Each row comes from the steps of one path. Every step used is in the known rows, and no mark comes twice. Write the path behind each row, first mark first.
In the rows, 128 means zero.
Known rows
s-a-e-c: [ 95 148 130 120  94 109  58 150 146 122 160 170 138 116 153  88 133 123]
a-e: [124 151 148 179  97  94  99 176 142 136 100 130 133 134 114 110 111 131]
s-a: [139 106 120 127 102 124  96 125 131 159 169 100 115 144 143 119 136  90]
y-c-e: [124 143 135 178 119 140  90 166 127 143  92  94 145  90 127 127 165 185]
y-c: [149 135 131 160 127 136 102 139 102 135 106 104 127 128  94 128 130 169]
t-y-c: [205 151 111 145 179 178 142 120 108 126 123  88 128 153  80 118 137 175]
p-s-a-e: [103 118 122 150 120 136  98 133 168 121 142 147 118 103 174 138 188 102]
s-a-e: [136 145 133 136  92 112  82 155 143 164 147 143 116 130 161 107 151 110]
p-s-a: [103  80 106 133 129 142 115 102 160 116 155 103 112 107 160 152 172  78]
s-t-y-c-e: [212 126 121 143 157 161 147 144 129 130 113 118 124 138 111  98 171 212]
e-t: [108 137 135 159  98  87 109 128  86 106 112 121 143 146  99 112  54 106]
t-s: [ 91 116 140 139  83 112 153 123 154 150 111 112 128 127 108 161 107  99]
a-e-c-s-t-y: [141 120 138 106 172 110 161 131 144  72 118 156 126 145 102 102  99 148]
s-a-e-t: [118 164 136 126  87  95  80 146 104 144 144 174 136 146 161 100 117 115]
c-e-s-a: [ 97  57 111 144  90 158  87 159 153 170 172 111  98  53 171  97 164  70]
t-s-a: [104 111 128  95  83 132 140 108 161 186 162 129 114 128 152 163 145  84]
t-s-a-e-c: [ 63 157 145  87  75 116 100 133 173 147 155 195 142 110 168 127 146 113]
p-s-t: [126  53 138 164 114 111 140 119 155  85 116 130 101 114 106 131 132 122]
y-c-e-t-s-a: [ 89 167 132  88  91 140 118 112 123 175 133 166 160 101 189 163 183 161]

Which path is each row?
[181  78 122 115 177 127 196 104 130 104 129  89 102 165  86 134  96 119]
c-s-t-y
[125 147 138 101 158 140 103 133 120 158 125 138 115 111 169 162 184 157]
y-c-s-a-e
[186 166 117  91 208 180 146 115 125 148 142 123 124 142 157 144 188 166]
t-y-c-s-a-e
[174 135 112 120 216 174 174 101 111 114 109  65 124 140  92 159 134 153]
t-y-c-s
[ 78 140 142 122  76  94 155 110 113 132 109 144 145 139 112 159  67 100]
e-t-s
[183 101 110 157 183 179 164 118 159  91 110 121 126 105 123 128 211 203]
p-s-t-y-c-e
[ 51 145 139 142  68  90 144 140 139 145  95 135 163 109 144 156 104 120]
c-e-t-s
[165 147 101  67 209 176 159  61  73 122 154 115 136 156 136 155 137 140]
e-t-y-c-s-a
[144 162 114  86 172 129 153 106 103 124 145 140 132 158 160 128 117 103]
c-s-a-e-t-y
[ 50 102 131 128 137  97 121 119 135  79 114  95 142 111 111 140  70  96]
e-c-s
[168 189 123 153 136 115 136 147 102 104 114 145 149 171 100  84  84 137]
a-e-t-y
[ 89 136 131  81  72 115 141  92 121 159 156 160 133 140 152 158 115  84]
e-t-s-a
[213  98 117 136 139 134 168 122 127 116 137 110 108 180  77  91 104 136]
s-t-y
[118 121 136 134 165 130 131 113 109 126  97  79 125 114 111 171 125 151]
y-c-s
[100  89 118 100 139 120 131 105 134 151 155  80 108 128 154 163 132  73]
c-s-a
[108  99 139 180  94 127  99 187 131 131 118 144  98  77 109  93 106  94]
a-e-s
[156 195 128 118 199 145 161 120  83 101  91 139 154 149 110 140 116 177]
a-e-t-y-c-s
[ 81  65 148 112 126  80 135 115 129  74 118 133 122 123 100 124  70 120]
e-c-s-t
[178 181 111 110 135 136 122 126 108 132 160 157 141 170 143  87 126 119]
s-a-e-t-y
[202  44 114 141 140 161 168 132 123 112 155 128  77 124  68  73 100 100]
e-s-t-y
[ 75 170 146 131  89 121 133 133 116 145  88 148 168  99 143 165 143 179]
y-c-e-t-s
[ 86 161 148 165  94  90  79 173 141  94 108 157 152 114 113  90  94 135]
a-e-c
